Every row comes from one small tree of marks. Brackets hold a mark, then the marks that hang from it, in alphabetical order. Every link used is in the known rows. Which tree was each row made from?
(in the rows, 128 means zero)
Known rows
{regu {gofot {dufi dofif {monim sofom}}}}: [128 105 161 124  45 127 133 125 103 125 162 126 123 121 128 114 125 131
 130 125 152 127 131 128 139 148 117  75 118 135 120  90 128 138 133 103
 125 134 138 109 133 145 113 171 105 132 133 122  91 119 149 136 201 137
 121 103 124 112 143 151 140 131 103 120 160 135 117 169 145]
{regu {gofot {dufi {monim sofom}}}}: [134 107 144 115  96 128 125 120 104 126 176 133 118 117 129 120 118 131
 140 145 122 121 128 128 119 138 142  74 102 120 114  90 127 122 134 113
 116 126 125 122 130 121 110 163 100 121 139 121  94 133 146 135 209 125
 118 124 124 126 138 154 126 143 134 124 168 118 106 170 142]
{bamu {sofom {monim dufi}} {tase vefu}}: [140 136 133 138 247 145 121 146 127 123 117 171 193 138 171 126 154  88
 108 136 115 121 127 116  99 138 174 160 114 176 116 180 128  72 119 107
 172 166 115 156 136 123 116 156 108 117  95 153 174 119 120  97 134 134
 177 139 148 127 107 107 137 169 158 149 106 129 175 105 152]
{dofif {dufi {gofot regu} {monim figetik}}}: [125 120 118 134  81 123 134 117 125 133 136 101 121 121  84 147 102 143
 113 119 114 119 130 142 136 132 143 144 122 124 134 122 127 149 141 151
 114 135 134 116 114 100 127  91 121 145 123 130 150 134 107 127 110  99
 109 123 134 142 138 114 123 118 151 125 108 124  99 117 114]
{bamu sofom {tase vefu}}: [148 147 100 139 225 146 115 125 129 118 140 186 185 123 160 116 166  81
 141 127 106 120 115 116 136 118 155 121 116 179 127 122 126  95 115 132
 142 178 103 151 150 148 140 144 104 133  92 141 181 133 128 100 171 140
 192 125 149  95 104 151 127 155 167 131 117 119 196 116 159]
{monim {dufi gofot} figetik sofom}: [119 130 128 139 170 131 137 144 125 133 151 110 113 134 163 108 110 141
 104 142 130 125 125 126 102 138 120 148 121 114 129 116 124 107 134  99
 165  90 142 132 113 124 131 101 169 117 137 140  66 139 143 152  77 112
 111 157 127 142 134 122 125 150 145 142 130 147 106 130 107]
{gofot dufi regu}: [145 125 117  70 214 132 131 123 128 113 145 144 139 147  52 137 135 114
 165 125 106 131 122 138 134 122 147 109 112 115 116 122 117 106 129 147
  79 141 102 140 133 121 116 126 114 110 135 114 175 111 108 128 174 130
 114 123 148 124 105 118 113 127 124 116 156  99 127 153 151]
{dofif {dufi {monim figetik sofom}}}: [106 142 132 174  90 128 122 136 134 131  69  92 109 129 168 121 131 139
  96 121  99  95 128 132 127 142 145 129 126 109 139 110 123 101 145 118
 155 115 145 132 113 130 141  95  51 136 147 150  79 145 138 139 111  94
 121 136 115 130 133 141 131 155 147 130 140 115 105 136 131]
{bamu sofom}: [136 158 104 123 209 141 119 134 132 115 130 164 140 128 161 121 156 102
 165 137 105 136 122 123 139 120 163 129 121 111 125 124 122 102 127 142
 119 125  99 147 147 141 147 132  98 126 149 127 167 128 132 112 153 135
 138 138 143 132 111 152 124 137 139 133 123 108 185 125 157]
{dufi dofif gofot {monim figetik}}: [122 121 107 154  16 109 139 116 130 133 124 123 115 121 152 149 124 134
 113 128 159 138 132 135 147 122  96 142 144 151 126 132 140 165 127 133
 141 126 130 121 139 133 132 104 163 144 122 122 108 141 125 128 124 152
 125 120 113 133 145 142 140 100 116 117  99 139 129 126  86]
{dofif {dufi gofot}}: [131 136 117 149 179 136 117 128 139 129 158 116 146 113 155 126 132 129
 156 119 111 101 128 134 153 124 137 139 137 109 146 120 127 130 136 167
  88 136 124 121 137 128 144 137 122 146 139 134 125 144 120 130 118 104
 125 130 141 104 106 127 123 129 153 140 123 120 132 115 128]
{dofif {dufi {gofot regu} monim}}: [141 120 132 134  77 121 122 106 132 127 146 101 127 113  70 133 107 136
 121 117 121 120 127 133 147 116 145 124 138 120 132 130 140 136 139 153
  79 142 127 110 122 104 123 140 131 146 122 124 176 138 111 117 115 114
 119 113 138 131 134 119 125 126 152 125 105 127 105 102 123]
{dufi monim}: [126 142 118 152 113 123 124 123 143 137 113 138 133 120 148 141 136 116
 155 123 113 129 131 137 149 109 135 130 135 122 122 119 136 119 122 136
 101 132 118 138 147 129 139 140  99 133 141 119 130 128 128 128 134 134
 137 138 123 129 125 146 117 120 137 130 147 115 141 135 135]
{dofif {dufi {monim sofom}}}: [111 141 146 175 106 134 115 134 130 136  81  93 119 117 157 112 133 139
 129 117  95  98 136 130 133 134 141 120 122 107 132 114 125 104 143 126
 129 116 146 121 127 127 140 140  50 147 139 145  85 131 152 140 129  99
 126 127 119 118 114 141 130 160 148 128 149 108 118 123 146]
{dufi dofif gofot monim}: [135 119 118 155  24 113 135 116 132 139 142 135 124 108 155 133 129 132
 134 112 156 148 135 137 154 107  99 115 152 154 134 125 144 177 121 139
 110 132 140 116 151 140 134 151 159 150 117 114 127 139 131 120 137 146
 129 105 119 117 143 147 134 104 115 125 114 145 142 109 107]
{bamu {sofom monim} {tase vefu}}: [149 134 124 139 252 137 128 131 143 114 121 183 198 129 178 142 162  87
 129 130 110 126 121 112 113 129 160 127 119 179 126 179 129  85 108 131
 148 180 100 164 150 128 127 146 115 118  96 131 180 116 124  95 182 135
 200 123 146 113 104 143 128 153 162 153 114 115 192 123 150]
{gofot {dufi dofif} regu}: [131 127 121  68 149 133 118 116 117 114 116 148 142 147  54 141 138 119
 155 118 124 139 125 133 132 132 122 115 120 135 118 127 125 138 134 151
 103 141 117 133 132 142 119 132 116 123 125 115 172 109 105 123 180 141
 120 112 145 119 121 118 124 107 101 110 134 110 136 140 153]
{figetik monim}: [139 130 129 140 179 132 134 134 159 127 130 138 112 134 155 143 140 114
 153 134 104 127 132 118 159 108 139 131 144 114 138 114 127 104 110 130
  98 134  88 145 137 143 126 140 102 114  75 122 135 123 133 126 123 121
 149 152 142 102 103 151 105 137 132 139 152 104 142 136 157]
{monim {dufi dofif gofot} figetik sofom}: [105 120 134 142 112 120 136 148 129 142 124 107 112 133 161 109 116 147
 101 135 151 126 128 126 111 142  98 148 123 124 139 125 127 140 135 101
 178  92 151 122 119 144 127  96 164 126 132 142  63 134 157 149  87 127
 114 139 115 130 138 118 144 130 106 118 125 154 102 124 102]
{dufi dofif {gofot regu}}: [141 116 121 104 129 120 133 118 132 128 162 142 134 127  74 130 127 124
 145 116 147 144 125 131 144 122 106 110 145 138 130 127 132 166 110 154
 101 140 126 118 125 131 129 134 182 136 120 108 164 120 108 125 133 141
 141 105 126 112 134 128 131  92 109 122 113 126 137 124 120]
{sofom monim}: [144 142 124 138 234 126 122 129 153 120 111 149 152 118 174 155 141 114
 167 136 110 133 133 126 131 121 154 130 134 126 115 179 116  92 108 140
 114 134 120 145 144 124 130 145 111 105 156 129 128 114 125 121 130 123
 147 133 131 135 101 147 125 126 125 161 156 102 167 142 149]
{dofif {dufi monim}}: [128 149 125 164 112 130 115 116 142 135  98 104 133 120 150 136 137 128
 147 117  97  99 135 142 139 126 139 135 136 112 125 110 139 118 139 138
  96 147 141 119 146 132 149 144  54 153 141 134 133 138 132 126 107 100
 124 126 130 121 110 126 113 144 142 128 137 112 139 114 143]
{bamu sofom tase}: [141 148  99 126 214 135 126 120 126 112 132 182 131 127 160 127 173  93
 150 143 113 119 129 121 139 125 162 131 129 111 117 121 126  93 127 130
 142 167  86 161 161 152 152 134 105 108 145 116 160 125 135  89 183 150
 192 128 149 111 118 148 141 156 151 122 123 111 187 118 155]
{monim {dufi dofif gofot}}: [127 134 134 138 126 127 129 126 133 130 141 114 125 126 142 123 125 134
 136 122 154 134 127 137 125 121 103 144 142 134 128 125 127 137 112 131
 131 129 147 115 139 145 130 142 173 133 119 129 114 127 130 123  72 132
 123 139 115 125 126 110 137 115 110 126 114 148 134 102 109]

Write each row's tree
[137 109 160 113 144 124 131 121 125 124 134 142 138 130  90 144 114 136
 122 120 148 148 135 124 106 127 114 141 131 136 124 183 131 150 116 130
 131 132 127 121 115 105 106 143 189 115 124 116 170 112 103 125  85 128
 126 128 119 159 124  90 129 104 101 146 111 140 130 103 112] => {sofom {monim {dufi dofif {gofot regu}}}}
[127 120 156 108 108 122 133 133 121 116 142 123 120 133  73  91 117 142
 111 120 146 139 126 119 110 131 100 121 128 119 129 128 135 149 123 122
 132 108 148 117 109 126 122 141 178 135 127 126 112 114 136 137  92 128
 115 114 134 135 135 104 135 131 113 113 120 144 104 116 110] => {monim {dufi dofif {gofot regu}} sofom}
[113 135 112 138 120 125 135 137 136 138 133 113 118 135 150 140 119 137
 121 132 156 137 123 135 121 133 100 159 133 124 133 124 137 148 119 115
 154 115 143 121 128 153 135 100 171 132 134 131 110 144 123 137  71 132
 116 149 115 135 129  99 137 112 109 122 105 153 124 117 100] => {monim {dufi dofif gofot} figetik}
[141 120 120 116  79 119 135 110 126 139 166 132 124 111  78 142 116 127
 141 109 134 146 130 135 152 111 121 121 139 133 124 118 134 148 123 153
  83 141 119 116 135 101 121 142 166 128 127 109 172 134 116 122 139 140
 129 109 131 145 141 150 122 111 143 119 120 120 115 123 112] => {dufi {gofot regu} monim}
[105 124 129 113  43 125 140 136 108 132  75 114 110 138 138 119 129 130
  96 128 145 130 133 123 129 133 116 113 122 133 124 131 132 130 140 108
 159 105 142 129 120 136 129 107 103 137 123 132  77 130 149 133 197 148
 109 117 124 127 154 140 134 130 106 105 141 127 115 152 121] => {gofot {dufi dofif {monim figetik sofom}}}
[128 122 124 128 206 130 128 143 143 130 140 118 137 128 181 156 115 133
 125 145 135 136 133 125  98 137 144 168 129 125 126 170 120 110 120 120
 149 111 134 139 123 116 123 106 173 115 139 137 109 130 119 131  71 119
 112 154 120 168 126 107 122 120 130 159 117 139 122 122 110] => {sofom {monim {dufi gofot} figetik}}
[121 110 128 131 145 124 144 136 133 131 120 106 127 137 173 150 126 136
 109 142 161 128 142 125 105 142 112 163 138 136 123 180 122 134 125 113
 164 119 144 124 124 127 129 101 175 129 132 134 113 109 125 131  70 136
 127 135 115 151 132 100 139 113  88 145 102 161 135 112 107] => {sofom {monim {dufi dofif gofot} figetik}}
[109 123 169 155  93 120 140 141 132 135 126 114  87 138 152  98 114 134
  90 132 145 129 130 119 133 115  94 136 145 122 136 117 135 151 114 102
 154  96 137 113 116 154 118 145 163 123  61 129  71 131 156 136  91 127
 132 144 123 106 120 116 128 135 105 129 122 151  99 125 119] => {figetik {monim {dufi dofif gofot} sofom}}
[129 123 130 117 126 126 130 123 127 132 146 133 127 136  73 119 122 131
 129 122 147 143 124 137 117 117 111 143 130 128 128 125 131 153 125 129
 105 130 134 110 125 118 122 133 177 126 126 118 163 130 109 126  74 131
 117 126 118 138 132  85 131 108 105 122 105 147 124 102 116] => {monim {dufi dofif {gofot regu}}}
[127 130 156 141 178 129 132 131 136 127  79 135 145 130 158 132 145 121
 133 127 137 138 144 120 108 135 123 145 132 133 115 176 131 108 107 124
 142 139 135 129 134 144 120 146 113 118 134 134 123 104 123 126  65 123
 134 141 112 146 111 105 139 116  97 148 139 126 157 117 136] => {sofom {monim {dufi dofif}}}
[127 105 129 108  94 129 132 134 105 131 183 121 113 128 138 143 118 128
 126 149 125 122 133 121 112 155 150  89 100 121 127  90 118 115 142 100
 151 118 125 122 117 119 116 120 101 111 145 131  85 127 151 148 195 132
 112 134 128 138 145 151 131 145 126 119 170 125  97 178 136] => {regu {gofot {dufi {monim figetik sofom}}}}
[116 140 150 150 141 138 134 140 129 132  90 123 123 145 156  85 133 137
 123 120 122 127 137 121 111 133 106 132 123 112 123 119 128 122 127  95
 153 106 146 128 125 153 132 141 104 120 145 127  76 118 158 140  88 119
 135 133 120 118 116 117 135 145 101 125 147 138 130 120 141] => {monim {dufi dofif} sofom}
[121 125 109 155  78 127 130 118 139 132 135 102 119 121 158 144 124 144
 119 125 131 106 128 134 146 127 135 146 132 127 141 124 131 132 150 141
 126 124 143 119 132 111 136 101 119 149 127 138 117 148 118 129  92 106
 116 137 125 129 132 128 119 127 160 136 107 128 109 115 113] => {dofif {dufi gofot {monim figetik}}}
[101 147 126 139 134 136 129 157 131 133  78 106 112 139 160 103 137 143
  97 134 125 123 125 126 109 143 104 147 116 110 126 125 115 111 129  92
 185  97 139 137 121 152 135  99 104 125 149 155  78 130 144 150  72 127
 127 142 110 128 134 117 141 140 107 121 147 138 119 123 127] => {monim {dufi dofif} figetik sofom}
[140 131 126 110 180 129 115 117 132 116 162 115 144 120  74 132 111 130
 147 121 103 111 124 136 145 125 143 131 133 114 142 125 129 127 137 175
  79 144 128 118 116 106 133 131 127 144 133 129 168 135 109 125 114  97
 120 123 145 116 110 113 121 121 151 142 124 118 122 119 128] => {dofif {dufi {gofot regu}}}
[123 121  99 144  75 122 131 128 129 139 149 128 112 114 159 148 119 132
 125 127 138 143 131 127 145 115 129 144 137 136 128 116 130 139 118 137
 124 128 125 129 128 123 138 104 165 131 135 125 112 145 129 129 126 139
 123 146 113 138 138 153 116 111 147 125 118 128 118 135 104] => {dufi gofot {monim figetik}}
[102 117 128 151  17 114 136 125 117 134 116 112 109 115 164 122 121 143
  89 117 164 137 128 135 134 131  98 118 129 147 137 123 137 171 132 121
 169 103 144 125 120 136 135 109 158 139 132 136  67 136 147 138 148 145
 132 116 111 125 154 159 140 116 114 114 113 143 112 133  99] => {dufi dofif gofot {monim figetik sofom}}
[140 126 133  91  57 126 125 114 114 121 105 134 132 138  51 135 133 122
 131 111 137 143 125 132 139 112 113 108 125 139 121 124 133 150 139 145
  98 141 127 119 129 122 113 146 115 139 123 106 180 112 105 124 180 149
 110  99 137 124 142 118 120 119  99 103 135 120 126 138 137] => {gofot {dufi dofif monim} regu}
[129 125 145 111 173 136 131 140 118 126 155 132 123 142  84  95 113 139
 119 128 116 130 116 131 102 126 130 125 127 107 128 124 119 122 118 122
 128 108 133 119 107 112 121 140 170 106 142 133 121 130 126 137  90 111
 103 128 136 143 122 109 127 140 137 131 131 131 105 130 121] => {monim {dufi {gofot regu}} sofom}
[128 119 114  88  53 130 135 121 116 127  98 119 121 140  66 153 128 125
 111 117 137 141 117 133 132 125 114 127 111 147 119 121 131 147 137 132
 136 131 126 124 115 124 111 101 107 137 125 112 165 119 106 126 173 145
 114 113 128 135 150 116 127 109 100  94 127 119 112 140 128] => {gofot {dufi dofif {monim figetik}} regu}
[125 125 134  89 101 132 123 131 112 111 111 128 112 145  70 130 116 126
 110 137 118 125 123 124 114 135 143 114 109 115 118 122 125 118 147 125
 140 104 127 135 101 106 122  97  97 117 129 134 126 127 136 139 200 130
 112 116 134 148 145 139 114 136 132 109 151 104  92 164 132] => {gofot {dufi {monim figetik sofom}} regu}
[143 128 128  84 115 138 123 120 120 123 130 138 128 140  48 141 126 116
 147 118 115 140 121 130 135 119 148 111 120 127 117 114 132 119 145 149
  88 138 117 131 128 106 113 146 105 118 129 117 172 120 110 125 183 138
 115 115 151 141 134 124 116 132 133 122 141 104 117 147 146] => {gofot {dufi monim} regu}
